Each row was made from one small tree. The marks that hang from a mark follow it in brackets, in the order of their numbers. Every link used is in the known rows. Write each row's tree.
Known rows
J779[J909[J277]]: [ 31   2  -2   4  -1 -31  -1   4 -19 -14  -4  -1   3  42 -13 -32  12   3
  22 -24  -2   1 -18  12  15  -3 -17  -9  11  -3  -4  32   1 -20  -9  -2
 -12 -11   3   2  40  -1 -21 -27   8 -19]
J441[J909[J40 J240 J250 J277 J418]]: [ 26   3 -22 -14 -12 -22  38  -6   1 -10   0 -15  24  66  -2 -44  35  17
  35 -35  -4 -13   4  12  24 -21  -6 -40  -6   0   5 -69  -4 -32 -14   8
  -2  -4  20 -18  38   0 -26 -32   1 -17]
J909[J508 J779]: [ 26   3  -5  -1  -9 -26  14 -11 -15 -13  -2  -1   8  53  -8 -41  -3   8
  11 -26  -5   1 -13  19  -4   8 -15  18   3  -3   0  18 -14  -8 -13  -6
  -3  -9  15  -3  25   8 -14 -30   2 -19]
J263[J508[J37 J909]]: [ 28  -5  -2 -13 -22 -25  17  -2  -3 -15  -6 -14   9  35  -1 -24  20  21
   9 -15  13   7 -33   9  -8  14 -28   5   8 -15  -4  14  12  -7 -13 -29
  -6  -6  10  -5  31   2 -12 -26   4 -19]
J37[J508]: [ 15  -3   1  -9 -10 -29   1  -7 -15 -13  -6  -5  16  44 -17 -26  15   0
  13 -25   3  -2 -25  11   8   6 -19   6   8  -4   1  29  -9  -2 -11  -4
 -17  -6  24  -2  42   3 -14 -29   2 -19]
J37[J508[J909[J40 J240 J250 J277 J779]]]: [ 29   1 -14  -8 -20 -23  38 -14   7  -9   0 -27  25  60   5 -48  20  18
  38 -32 -10 -10 -13  19  18  -4  -3  -7  -2  -1   0 -52  -9 -22 -12  -3
 -14 -11  23 -11  46   7 -19 -32  -3 -16]
J779[J909[J40]]: [ 41   1   7  -3  -1 -29   1  -4 -20 -13  -3 -12   6  53 -12 -27  18   4
  18 -27  -2 -20 -22   7  12  -7 -17 -17   5 -10 -10  20  -2 -19 -10   2
 -20  -4   7  -6  29  10 -17 -33   7 -20]
J37[J508[J718 J909]]: [ 10  -6  11 -11 -16 -30  15  -1  -1 -13  -1 -24  15  39  -3  -8  15  10
  15 -20   9   3 -32  11   3   7 -21   7   7  -9 -11  53  18  -4 -11 -17
 -17   2  18   2  53   7 -13 -30  -2 -19]
J557[J277]: [ 17   6   6  -8   0 -30 -16  -3 -13  -9  -2  -4  16  38 -14 -33  13   2
   1 -22   3  -2 -20   4  19   7 -21  -9  10   2  -4  16 -12 -15 -10  -5
  -8  -7  15   1  31  -3 -15 -22   2 -15]
J350[J508[J37 J718 J909[J40 J277 J418]]]: [  5  -8 -32  -8 -12 -28  37  -7  12 -10  -5 -16  16  53   5 -17  34  26
  29 -21  15   9 -32   7  -2  -9 -20  -2   0 -12 -16 -40  34 -18  -3 -26
  -4  -4  11 -14  43   7 -20 -29  -5 -14]
J263[J508[J37 J718 J909[J779]]]: [ 25  -2  -4  -9 -22 -27  33   1   4 -14  -3 -12  14  45   6 -18   7  25
  14 -14   5  15 -39  13 -11  21 -22  22   3  -8 -16  17  13  -5 -11 -35
  -7  -4  13  -4  32   7 -11 -31   0 -14]
J952[J277[J557]]: [ 17  -3  16  -5  -1 -25 -15  -5 -16 -10  -3   5  10  40  -4 -25  13  11
  13 -23  13  12 -13   8   6   2 -20  -7   8  10   6  37 -13  -6  -8   7
  -4   3   2   3  21   4 -13 -34  -2 -18]
J909[J240 J250 J277[J952] J779]: [ 21  10 -28  -3  -8 -25  25 -15  -6 -14  -6 -11  24  68  -7 -36  13  21
  36 -28 -13 -12  -8  26  25   1  -6  -5   0   2   7 -11 -16 -29 -10 -12
  -4 -11   1  -6  40   0 -14 -36   1 -18]
J418[J909[J276 J277[J557 J952] J508[J718]]]: [ 25 -12 -16   8  -4 -19   9  -1   4  -9  -6 -28  14  45  -1 -12  12  19
  43 -22 -11  15 -20  27  24   0 -17   3   7   3  -5  66  13 -13  -3  -5
  16   1 -25   7   7  10 -11 -30   4 -23]
J779[J909[J418 J508]]: [ 39  -2   5   6  -8 -27  12  -2 -11 -14   2   3   5  54 -11 -44   6   4
  25 -26 -12  -1 -10  18   1  -5 -23   1   4 -15   1  29  -9 -22 -12   3
  -8   0   9  -2  26   6 -17 -29   4 -20]
J240[J909]: [ 23   6   9 -17  -7 -28   6  -4 -20 -17  -5 -13  10  42 -11 -22  16   6
   7 -25  10  -4 -11  15   3  -2 -22  -5   5   2   3  24  -5 -10 -14  -7
 -19  -5  15  -4  32  -2 -17 -29   9 -18]
J779[J909[J240 J250 J276 J277[J952] J418]]: [ 40   1 -24   0  -4 -21  30 -11  12 -15  -4  -4  30  66  -3 -46  20  23
  58 -28 -27  -8  -7  22  30 -10  -9 -13  -3  -1   4  -5  -3 -44 -12  -2
   1  -5   5  -6  50  -2 -14 -36   4 -17]
J779[J909[J40 J276 J508]]: [ 54  -5  -2   0  -7 -23   9  -9  -1 -10  -3 -12  11  50  -4 -44  13  10
  27 -26 -10 -14 -18  11   6  -6 -14  -1   1  -9 -11  13   6 -16 -14   3
  -3 -11  10  -6  22  12 -12 -30   9 -23]
J418[J909[J40 J240]]: [ 29   3 -12  -5  -4 -25   8  -6 -22 -14   0 -22  14  54 -13 -26  24   5
  29 -32  -6 -33 -16  12  28 -10 -28 -28   8  -4   1  24 -16 -18 -13   0
 -17   0   5 -12  23  13 -21 -36  10 -23]
J40[J909[J276]]: [ 27 -12   7 -12   8 -27  -1 -17  -5 -14 -12  -7  19  34  -5 -36  19  13
  23 -21 -13  -8 -16   7   5   1 -16   0   0   8  -8  13   6 -10 -15  -7
  -4  -7  21   0  44   5 -17 -29   8 -16]
J909[J40 J240 J250 J418 J508]: [ 30  -4 -19  -4 -14 -19  32 -18   5  -7   5  -9  21  68  -8 -45  20  20
  33 -32 -13  -8   1  18  10 -12 -17 -20  -5 -12  14 -41  -9 -21 -16  12
  -1  -2  17 -15  20  11 -13 -35  -1 -20]
J952[J277]: [ 14   2   6  -3  -3 -29  -8  -5 -16 -10  -4   1  12  39  -4 -28   8  11
  13 -25  20  -2 -12   3   9   4 -23  -1   7   5   5  17  -5  -4  -8   2
  -5  -6  16  -3  40   4 -13 -29   3 -17]
J909[J40 J240 J250 J276 J277]: [ 30  -4 -28  -7  -3 -21  25 -15  12  -7  -4  -9  29  53   1 -40  24  25
  40 -30 -11 -10  -6  10  26  -9  -4 -18  -3   7  -2 -54   3 -21 -18   6
   4 -16  17 -13  34   5 -13 -33   2 -20]
J250[J909[J40 J240 J277 J508 J779]]: [ 39   3 -24   3 -13 -19  32  -7 -16  -2   3 -23   6  63 -13 -51  16  10
  32 -32 -17 -14  -5  16  25  -5 -12  -8   6  -4   2 -27 -13 -17 -13   9
   3 -11   7 -10  12   8 -19 -39   9 -21]
J441[J909[J240 J418 J508]]: [ 20   5  -8 -15 -21 -22  35  -3  -8 -13   6  -5  14  57 -11 -47  25   8
  21 -29  -6  -8  -2  19   8 -11 -28 -16  -1  -9   4   3 -12 -17 -17   0
  -1  -1  16  -6  37  -1 -21 -30   6 -23]
J779[J909[J276 J418]]: [ 47  -4   4  -4   4 -27  11  -5  -4 -18  -1   8  21  52  -4 -41   5   8
  33 -26 -18  -5 -17   8   6  -8 -16   5   0   4  -3  17  -2 -27 -17  -6
  -6   1  25  -2  44   4 -16 -33   5 -15]
J779[J909[J250 J418]]: [ 41  -2   9  -1  -1 -27   9  -5  -7 -19  -1   6  14  60  -4 -34   7  12
  37 -28 -16   3  -9  16   9  -7 -11  -8   0  -5   0  22 -10 -33 -12   0
 -12   8  20  -8  48   6 -18 -32  -2 -12]
J909[J40 J240 J250 J779]: [ 32   5 -13  -8  -6 -24  25 -18  -7 -12   0  -7  23  68  -3 -39  11  17
  29 -32 -12 -22  -9  16  14  -4  -6 -13  -4   3  -1 -29 -25 -23 -15  -2
 -13  -7  22 -14  31  10 -15 -40  -1 -16]
J508[J37 J718 J909[J276 J277 J418 J779]]: [ 17  -7 -22 -10  -6 -27  50  -6  17 -14  -6  -9  29  45  15 -32   1  31
  32 -20  -5  19 -27   3  -4   5  -9  26  -4  17 -12 -43  27 -20 -13 -41
   7  -7  23  -3  51   2 -14 -34  -3  -6]
J40[J909[J276 J277[J557] J418 J508 J779]]: [ 39 -18  -6   1   5 -19  17 -19   7 -10  -7  -3  18  51   3 -69   9  16
  39 -26 -32  12  -2  20  -4  -6  -8  14  -7  18   2 -37 -10 -16 -12   2
  14  -6  12   8  14   5 -20 -33   0 -14]
J263[J508[J718]]: [ 20  -3   1  -1 -10 -25   5   1  -2 -11  -2  -4   9  45  -8 -14  14  16
  10 -19  11   9 -26  10   7  14 -28   3   5 -11  -5  28   6   1 -11  -2
  -6  -6  13  -2  19   5 -10 -29   2 -23]
J250[J909[J240 J418 J508[J37] J779]]: [ 30   0 -26  -4 -18 -17  45 -10 -14 -11   6  -2  13  64 -13 -48   7  12
  37 -26 -27   2 -15  17  10   3 -22  13   6  -4   4   2 -18 -16 -16 -19
   3  -1  18  -9  33   6 -16 -42   6 -12]
J909[J240 J250 J276 J508[J37]]: [ 25  -6 -32 -10 -20 -18  38 -13  17 -11  -4   5  24  48   0 -33  18  29
  40 -20 -21  12 -15  18   9   3 -13   6   0  -1  -4   6   3  -9 -19 -20
   8 -17  16  -9  43   6  -7 -30   2 -18]
J250[J909[J40 J277[J952] J508]]: [ 40  -4 -20   1 -10 -20  13  -8 -21  -4  -7 -40   2  59 -18 -25  29  16
  24 -28   2 -13 -12  14  24  -2 -11 -15  11 -17   4  -1  13 -18  -5   6
   7  -7 -11 -11   9   8 -15 -32  11 -24]
J350[J508[J718 J909]]: [  3  -1   3 -10  -9 -29  10  -5   0 -14  -1  -8  11  45   3  -4  20  16
  18 -17  14   1 -33  19   1  -2 -24   9   6 -18 -21  64  17 -14  -8 -19
 -13   6   7  -4  60   6 -19 -26  -3 -20]

Write each row's tree
[ 37   4 -14   4   1 -27  10  -9 -25 -12  -7 -22  11  53  -5 -40   6   5
  29 -35  -1 -17 -15  13  16  -3 -10 -11   6   7  -3 -23 -13 -21  -6   0
  -9  -7   8 -10  22  13 -24 -32   7 -16] => J418[J909[J40 J277 J779]]
[ 33  -5 -13 -19 -27 -23  30 -10   0 -12  -9 -22   8  52  -2 -26  27  23
  21 -25   6   7 -10  20  -4  -3 -10  -9  -4  -8   0 -24   8  -9 -12 -14
  -9 -12   9 -19  19   9 -13 -28   5 -16] => J240[J909[J40 J250 J508[J37]]]
[ 39  -8 -13  -7  -4 -21  23 -16   4  -9  -2 -10  21  56  -6 -49  13  17
  22 -31  -4  -8  -9   5  -2  -9 -15   2  -4  -1   3 -50   5 -14 -16   5
   8  -8  25 -10  14  12 -10 -31   3 -21] => J909[J40 J276 J418 J508]
[ 11   2 -10  -8 -13 -23  43 -14  16 -15   9   1  29  72  11 -31  12  23
  45 -25 -16   0 -17  30   6  -9 -17  11  -9  -8 -12  12  -6 -32 -10 -17
 -10  10  23 -11  66   7 -19 -34 -11 -12] => J350[J508[J718 J909[J240 J250 J418 J779]]]
[ 30  -7 -21  -8   8 -25  21 -13   3  -9  -7  -7  27  51  -4 -45  16  18
  26 -32   0  -9  -8  -2  11 -10  -9  -9  -2  12   3 -78  10 -19 -15   3
   5 -11  28 -10  24   6 -16 -33   3 -16] => J909[J40 J276 J277 J418]
[ 14   4   4  -7 -12 -25  34  -7   6 -15   6 -12  23  56   9 -16   5  25
  33 -22  -9   3 -16  20   9   2 -13   1  -2  -1 -10  28   1 -23 -15 -21
 -13   5  14  -5  52   9 -14 -38  -4 -14] => J508[J718 J909[J240 J250 J779]]
[ 24   1 -20  -2  -3 -26  16 -21  -5 -12 -11 -18  22  60  -6 -45  25  24
  42 -25 -25 -14  -6  27  24   3  -6 -10  -3   1   4 -16 -16 -28  -7  -7
  -5 -10  -1  -3  49   1 -21 -36   5 -16] => J40[J909[J240 J250 J277[J952] J779]]
[ 17 -16 -37   3 -15 -24  39  -8  17  -5  -7 -14  15  58   1 -22  20  32
  33 -24  -2  24 -12   8  -1  -1  -7  -6  -4  -4   1 -66  27 -11  -5  -8
   7 -13  12 -16  23  10 -11 -31  -4 -12] => J909[J40 J250 J277 J418 J508[J37 J718]]
[ 43  -9 -18 -21 -25 -20  38 -14  13 -12 -10 -21  19  48   5 -32  23  27
  31 -25  -5  10 -14  15  -4  -3  -6   5  -7   2  -6 -37  11  -9 -16 -13
   1 -16  19 -18  21   9 -10 -27   6 -14] => J240[J909[J40 J250 J276 J508[J37]]]
[ 36   7 -27  -3  -2 -21  35 -14 -20  -8   0 -30  21  80 -17 -46  22  16
  39 -36 -14 -30  -7  13  31  -8 -12 -17   1   0  11 -49 -15 -35  -9   0
  -3   1   9 -13  23   6 -18 -46   6 -17] => J250[J909[J40 J240 J277[J952] J418 J779]]
[ 25   3  -1 -11  -5 -27  20 -16  -7 -19   2   1  21  62   4 -44   6  10
  23 -27   1 -10 -21  20  -6  -7 -20  22  -3  -8  -8   1 -13 -31 -11 -20
 -11  10  25  -8  53   5 -23 -27  -5 -12] => J350[J508[J909[J418 J779]]]
[ 40   6   1 -14 -17 -26  24 -14 -14 -12  -3 -24   8  56  -5 -46  10   7
  10 -32   4 -11  -7  20  -6  -3 -15   3  -4  -1   0 -29 -10  -9 -13   1
 -12 -13  14 -10  10  10 -17 -32   8 -20] => J240[J909[J40 J508 J779]]
[ 34   5 -16 -13   1 -23  29 -20  -3 -12  -1  -8  31  59  -2 -49   8  15
  25 -31 -13 -27 -17   8  13  -3 -13   1  -3  11  -5 -33 -15 -17 -21  -7
  -6 -11  28  -9  30   9 -12 -40   5 -20] => J909[J40 J240 J276 J779]
[ 36   0  -5 -14  -2 -23  26  -4 -15 -12  -4 -15  17  66   0 -52  19   7
  22 -36  -2  -5  -6  12   3 -15   0 -20  -5  16   2 -61 -17 -25 -10   2
   1   3  16  -6  12   4 -28 -35  -2 -13] => J441[J909[J40 J277[J557] J418 J779]]
[ 35  -9 -20  -7   1 -23  14 -13   8  -8 -10 -12  25  49   3 -32  18  24
  34 -29  -3  -1  -9   4  16  -7   4 -10  -3  11  -2 -62  11 -18 -14   3
   6 -14  21 -12  33   8 -14 -28   0 -15] => J909[J40 J250 J276 J277]
[ 25   2   2 -12 -15 -24  22  -6  -9 -14   0  -9   9  49 -10 -41  14   7
  12 -28   2   6  -1  20  -3  -5 -27  -1  -1  -4  12  -8  -5 -12 -15   0
  -9  -3  15  -6  18   2 -16 -29   7 -18] => J240[J909[J418 J508]]
[ 22   3 -19  -8 -18 -25  26  -3  -8 -12  -6 -24  12  58 -11 -40  28  14
  20 -28   8  -2  -4  21   8  -7 -16  -9   1 -11   7 -14   6 -21  -6  -3
  11  -5   0  -6  30  -3 -22 -23   7 -22] => J441[J909[J277[J952] J418 J508]]
[ 38  -6 -29  -8 -16 -15  52 -12  -2 -11   4  -1  24  61  -6 -52   4  16
  44 -27 -35   5 -16  14  11   1 -16  22   1   7  -2  -7 -14 -16 -19 -23
  13  -3  28  -9  34   6 -11 -41   5 -11] => J250[J909[J240 J276 J418 J508[J37] J779]]
[  0  -8 -30   3 -14 -28  26   2   1  -7  -8  -6   5  38  -9 -13  14  21
  17 -15   6  29 -25  10   3  10 -20   7  10  -5  -7  15  25   6  -7 -20
   5 -19  -1  -1  27   2 -11 -27   4 -18] => J909[J277 J508[J37 J718]]
[ 11  -5 -32  -1 -13 -27  19  -4  -8  -9 -10  -5   4  39 -12 -29  15  16
  13 -19   7  20 -21  11   1   7 -20   6  11  -4   2  -4  13  -1  -9 -17
   5 -22   0  -4  28  -1 -13 -25   6 -20] => J909[J277 J508[J37]]
[  9   4 -23  -4  -1 -26  24  -7  -8 -11   1   4  20  51 -15 -42  18  10
  23 -28  -6  -6  -5  10  22  -7 -26 -15   4   1  14 -27  -6 -17 -14  -1
  -6  -8  14  -3  30  -4 -18 -35   4 -20] => J909[J240 J277 J418]
[ 31   1   2 -21  -2 -24  22  -9  -2 -18  -5  -6  25  45  -3 -38  11  12
  19 -29  -3   0  -6  11   1  -8 -20   4  -5  13   5 -23  -2 -18 -19 -10
  -9   0  30  -5  34   0 -14 -31   6 -14] => J240[J909[J276 J418]]
[ 27 -15 -19  -5 -25 -23  32   1  20  -6  -8 -26  13  46  10 -11  29  40
  26 -18  11  19 -28   9   4  10 -11  -9   1 -13 -13 -36  36 -10  -7 -15
   1 -11   4 -14  27   9 -12 -27  -3 -15] => J263[J508[J37 J718 J909[J40 J250 J277]]]
[ 22   4 -25   4 -14 -22  32 -12   0  -9   0   1  15  59  -2 -49   5  18
  34 -28 -19   8   0  28  18   1  -9   5  -3  -1   6 -19 -18 -18 -15   4
   2 -18   8  -5  32   3 -15 -31   0 -19] => J909[J240 J250 J277 J508 J779]
[ -2  -5 -15  -8 -11 -31  27   3   2 -13  -8 -20  10  31   1  -2  19  25
  15 -14  14  17 -33   4   3   6 -18   2  10   0 -11  16  38  -7  -8 -35
  -4  -9   1  -2  45   1 -15 -28   2 -14] => J508[J37 J718 J909[J277]]
[ 13 -10  -6  -8 -13 -27  25  -1  16 -10  -4 -21  24  31   5 -18  16  17
  31 -21   3  15 -30   8  10   4 -12  14   5   4 -14  14  31  -6 -12 -15
  -1 -10  20   4  52   4 -13 -26   0 -17] => J37[J508[J718 J909[J276 J277]]]
[ 28  -2 -23  -1  -7 -17  28 -12   3  -8   2   3  19  52  -1 -57   2  14
  34 -25 -26  10  -7  24  13  -1 -14   9   1  15   3  -4 -18 -11 -19   2
  13 -14   2   8   7   2 -12 -35   2 -22] => J909[J240 J276 J277[J557] J508 J779]
[ 40   2 -13  -3  -4 -20  23 -13  -3 -18   0  -3  29  56   5 -39  -4  13
  53 -32 -31 -12 -11  24  25  -5 -10   3  -3  14  -6  22 -31 -29 -18 -10
  -3   2  22  -9  52  10 -17 -34   4 -12] => J418[J909[J240 J250 J276 J779]]
[ 23  -5 -16  -6  -2 -20  12 -10  -1  -6  -1 -10  16  59  -4 -29  29  16
  33 -29 -11   0  -5  16  24  -9  -6 -33   1   4   7 -29  -8 -21 -12  11
  -4  -4  -2  -5   9   4 -16 -38  -3 -21] => J909[J40 J240 J250 J277[J557]]
[ 27  -6 -13  -8  -8 -25  12 -14   5  -9  -6 -17  12  53   7 -26  29  21
  32 -27  11  -6 -15  19   9 -14  -5 -10   1 -14 -12 -26  12 -27  -5  -2
  -8  -2  10 -16  45   8 -23 -20  -5 -17] => J350[J508[J909[J40 J250 J277]]]
[ 17  -8 -14  -4 -18 -26  16   3   0 -11  -6  -1  10  44  -8  -8  19  21
  12 -14   8  20 -37   8  -1  17 -28   7   7 -10 -10  26  13   6 -10 -22
  -4  -9  12  -5  22   5  -8 -29   3 -19] => J263[J508[J37 J718]]
[ 40 -13  -7  -1   1 -19   0  -6  -2 -14  -7  -8  19  42   7 -22   7  15
  51 -27 -20  13 -10  22  22  -8  -2  -5   2  19  -4  29  -9 -24 -10   3
   7   5   0  -1  30   9 -19 -26  -1 -12] => J418[J909[J250 J276 J277[J557]]]
[ 18  -5 -11  -6  -8 -27  21  -8   9  -9  -9 -45  16  57   5   1  30  36
  29 -23  14  -3 -19  12  16  -2  -4 -21   1 -13  -7 -13  37 -27  -4 -12
  -4   0  -8 -10  36  10 -15 -32  -2 -19] => J508[J718 J909[J40 J250 J277[J952]]]
[ 37 -13 -10  -4  -9 -21  31  -5  25  -6  -2 -23  25  49  11 -36  24  31
  28 -25   7   5 -19   1   7  -1 -18  -2  -7  -4  -4 -67  35 -18 -13  -2
   7  -7  20  -8  16   9 -11 -30   1 -19] => J263[J508[J718 J909[J40 J276 J277 J418]]]
[ 14 -14   6   0  -4 -27  12 -12   2 -10  -3 -11  10  49  -8 -31  20  15
  23 -20  -9   8 -10  13  -5   0 -26  -1  -1  -7  -2  14  12  -5  -9  -2
  -5  -1  12   1  30   9 -18 -32   3 -18] => J40[J909[J418 J508[J718]]]
[ 16  -8  -2 -11 -24 -26  25   4   7 -12  -3 -14  10  38   2  -6  22  28
  12 -12  15  18 -39   8  -6  18 -29   8   6 -15 -13  31  27  -3 -12 -30
  -7  -3   6  -3  31   5 -11 -29   1 -18] => J263[J508[J37 J718 J909]]
[ 46  -2 -26  -6   2 -18  40 -12  -6  -7   2 -12  29  67  -5 -57  11  15
  44 -37 -25 -20  -6   5  28 -13  -7  -5  -4  15   1 -77  -9 -28 -17   5
   6  -3  31 -11  25   8 -17 -44   6 -12] => J250[J909[J40 J240 J276 J277 J418 J779]]
[  4 -15 -26   1 -11 -23  28   1   6  -8  -4  -1   9  51  -6 -20  15  20
  25 -18  -6  40 -20  12   0   1 -20   2   5   4   4   2  17  -1  -7 -14
  10  -5  -5   4   7   2 -11 -34  -4 -15] => J909[J277[J557] J418 J508[J37 J718]]
[ 25   1 -16   4 -13 -21  34  -7   4 -12   5  -8  22  51   2 -34  -4  11
  44 -26 -26  -4 -17  26  18   0 -24  15   1   5 -11  49 -13 -10 -15 -10
   2  -4  10  -2  34  14 -12 -35   6 -20] => J418[J909[J240 J276 J508[J718] J779]]
[ 37  -1  -4  -9   1 -23  17 -17   1 -16  -6   6  28  54   7 -36  -7  19
  33 -27 -14   3 -12  15   3   3   3  19  -6  14  -6  -7 -13 -22 -17 -13
   2  -5  30  -7  46   9 -12 -30  -2 -10] => J909[J250 J276 J779]
[ 29 -17 -14  -1   1 -23  15 -17   8  -8  -9  -8  17  41  -4 -58  19  17
  34 -24 -18   6  -1  11   3  -6 -16   4  -3   5   3 -42   9 -12 -13   3
  12 -14  17   1  30   3 -18 -26   7 -18] => J40[J909[J276 J277 J418 J508]]
[ 27  -3   0  -4 -15 -25  10   2  -3 -10  -4 -15   8  36  -1 -34  17  19
  10 -21  13   6 -18  11   7   9 -26  -1   6 -12   1  -6  14 -14 -11  -4
  -2  -8   4  -1  21   0 -16 -22   5 -23] => J263[J508[J909[J277]]]
